Each row was made from one small tree. Brackets hold a mark, then the marks that hang from it, in the order of their numbers. Every link used is in the known rows. Write each row's tree.
Known rows:
{z604 {z697 {z433 {z638 z47}}} z833}: [-91 -24  61  -1  55 -46 -37 -16 -10 -84  57   7  38 -38 -12 -45  -7  26]
{z433 {z638 {z47 z38}}}: [-37 -20  59 -40  64 -12 -44  -1  10   7  65  -1  44   3  -1 -37 -61  15]
{z38 {z47 {z638 z433} z688}}: [-24 -45  71 -10  41  23 -26 -37  47 -41  33  24  35   0 -12   9 -49  19]
{z433 {z638 {z47 z688}} {z697 z604}}: [-57 -15  78 -33  54  -9 -19  41  -7 -21  34  18 -17  22 -14  14 -63 -27]
{z688 {z47 {z638 {z433 z697}}}}: [-27 -40  38 -28  48 -44 -42 -39  27 -37  29   2  19 -27  -9   2 -52   7]
{z697 {z433 z638} {z604 z833}}: [-91 -81  88 -41  49 -25 -41 -20  16 -77  49  16 -26 -55   4 -87 -43 -20]
{z688 {z47 z38 {z638 {z433 {z697 z604}}}}}: [-22 -35  28 -30  59 -47 -47 -37   6 -25   6   3   0 -32  -7 -23 -56  13]
{z688 {z47 z638}}: [-19 -38  34 -23  61 -39 -53 -44   8 -53  32  18  37 -27 -14 -19 -57   6]
{z688 {z47 {z638 z433}}}: [-25 -54  34 -30  51 -44 -51 -52  36 -46  35   5  29 -31  -3  -8 -54  12]
{z47 z38 z688}: [ 16 -54  11   8  71   6 -32 -49   5 -20  10  49  28  14  13 -55 -65  21]
{z38 z47}: [-25 -48 104  -2  25   5 -34 -16  22 -34  83  14  45 -24  -8  -2 -40  41]
{z638 {z47 z38 z688} {z433 {z697 z604}}}: [-38 -80  41 -18  24 -27 -37 -23  44  -5  15 -20 -40  13  49  42 -55  20]
{z638 z47 {z433 {z697 z604}}}: [-67 -93  76 -30   0 -44 -36 -16  47 -14  57 -31 -28 -20  51  57 -42  17]
{z38 {z47 {z638 {z433 z697}} z688}}: [-25 -31  75  -8  38  24 -17 -23  38 -31  28  20  25   2 -19  18 -47  15]
{z433 {z638 z47} {z697 z604}}: [-67 -12  93 -40  46 -21 -21  45 -15  -9  51   5 -12   1 -12   8 -55 -20]
{z47 z38 {z638 {z433 {z697 {z604 z833}}}} z688}: [-29 -30   2  -9  82   1 -21 -50  -3 -13 -43  31  -2   4  -4 -47 -53  -5]
{z638 {z47 z38 z688} {z433 {z697 {z604 z833}}}}: [-51 -74  39  -8  30 -32 -43 -23  35 -15  16 -27 -34  14  41  38 -47  21]

Which tree is each row?
[  3 -20  -7  -8  95  18 -28 -61 -16 -15 -33  56  33   8  -6 -72 -68  -1] => {z47 z38 z638 z688}
[-10 -59  26  -1  53 -10 -56 -37  13 -21  29   5  19  20  33   0 -65  28] => {z638 {z47 z38 z688}}
[-65   5  65 -18  72 -15 -30  41 -29 -15  21   3 -13  26 -26 -10 -53 -16] => {z433 {z638 {z47 z38 z688}} {z697 {z604 z833}}}
[-58 -13  93 -38  53 -14  -5  38 -19 -10  49  32  -4 -14 -25 -27 -51 -25] => {z433 z638 {z697 z604}}
[-49 -24  29 -26  66 -21 -24 -42 -20  10 -11   6   8 -42  -1 -62 -38   9] => {z47 z38 {z638 {z433 {z697 {z604 z833}}}}}
[-12 -37  19 -29  63 -43 -53 -53  21 -22  17   0  24 -30  -4 -33 -56  24] => {z688 {z47 z38 {z638 z433}}}
[-13 -23  23 -27  60 -42 -45 -38  12 -12  12  -4  14 -27 -11 -23 -55  20] => {z688 {z47 z38 {z638 {z433 z697}}}}
[-27 -22  44 -32  71  -1 -41  -4  19  -5  48  11  40  26  -2 -29 -68   8] => {z433 {z638 {z47 z38 z688}}}
[-24 -93  25 -18  30 -22 -51 -54  69  -8  34 -21   3  14  58  24 -58  38] => {z638 {z47 z38 z688} z433}
[-86 -25  61  -1  59 -43 -29 -19 -12 -84  56  19  43 -45 -19 -62  -4  23] => {z604 {z697 {z433 z638}} z833}
[-18 -29  72  -1  52  30 -28 -29  20 -47  29  38  45   3 -23  -4 -53  14] => {z38 {z47 z638 z688}}
[-79 -86  73 -21   8 -49 -43 -17  40 -24  57 -39 -23 -17  45  52 -34  19] => {z638 z47 {z433 {z697 {z604 z833}}}}
[-66 -88  73 -16  17 -41 -19 -26  33 -27  56  -1  -9 -38  26   2 -28  10] => {z638 {z433 {z697 {z604 z833}}}}
[-65 -71  58 -19  20 -48 -45 -17  24   1  39 -44 -28 -16  43  27 -37  32] => {z638 {z47 z38} {z433 {z697 {z604 z833}}}}
[ -7 -22  -1 -16  75  10 -12 -51  10   7 -36  32   6   7   1 -42 -60  -2] => {z47 z38 {z638 {z433 z697}} z688}
[-84 -74  71 -37  56 -21 -53 -18  17 -71  30   3 -39 -29  13 -71 -52 -14] => {z697 {z433 {z638 {z47 z38 z688}}} {z604 z833}}
[-80 -45  57  13  47 -49 -32 -36 -14 -94  53  20  36 -56  -3 -53   0  31] => {z604 {z697 z433} z833}
[ -38 -109   40  -20   18  -23  -49  -54   84  -33   54  -15    8   13
   59   48  -55   25] => {z638 {z47 z688} z433}
[-75  -7  75 -19  64 -16 -28  41 -18 -33  33   7 -10  26 -24   7 -52 -25] => {z433 {z638 {z47 z688}} {z697 {z604 z833}}}
[-35 -42  82 -11  37  20 -20 -21  33 -43  21  27  10  -2 -16  18 -49   9] => {z38 {z47 {z638 {z433 {z697 z604}}} z688}}
[-29  21  56 -27  62   0 -16  36  -8  21  33   0   8  33 -22  -2 -62  -7] => {z433 {z638 {z47 z38 z688}} z697}
[ -5 -22  20 -21  73 -37 -56 -46  -7 -28  14  13  33 -27 -16 -45 -60  19] => {z688 {z47 z38 z638}}
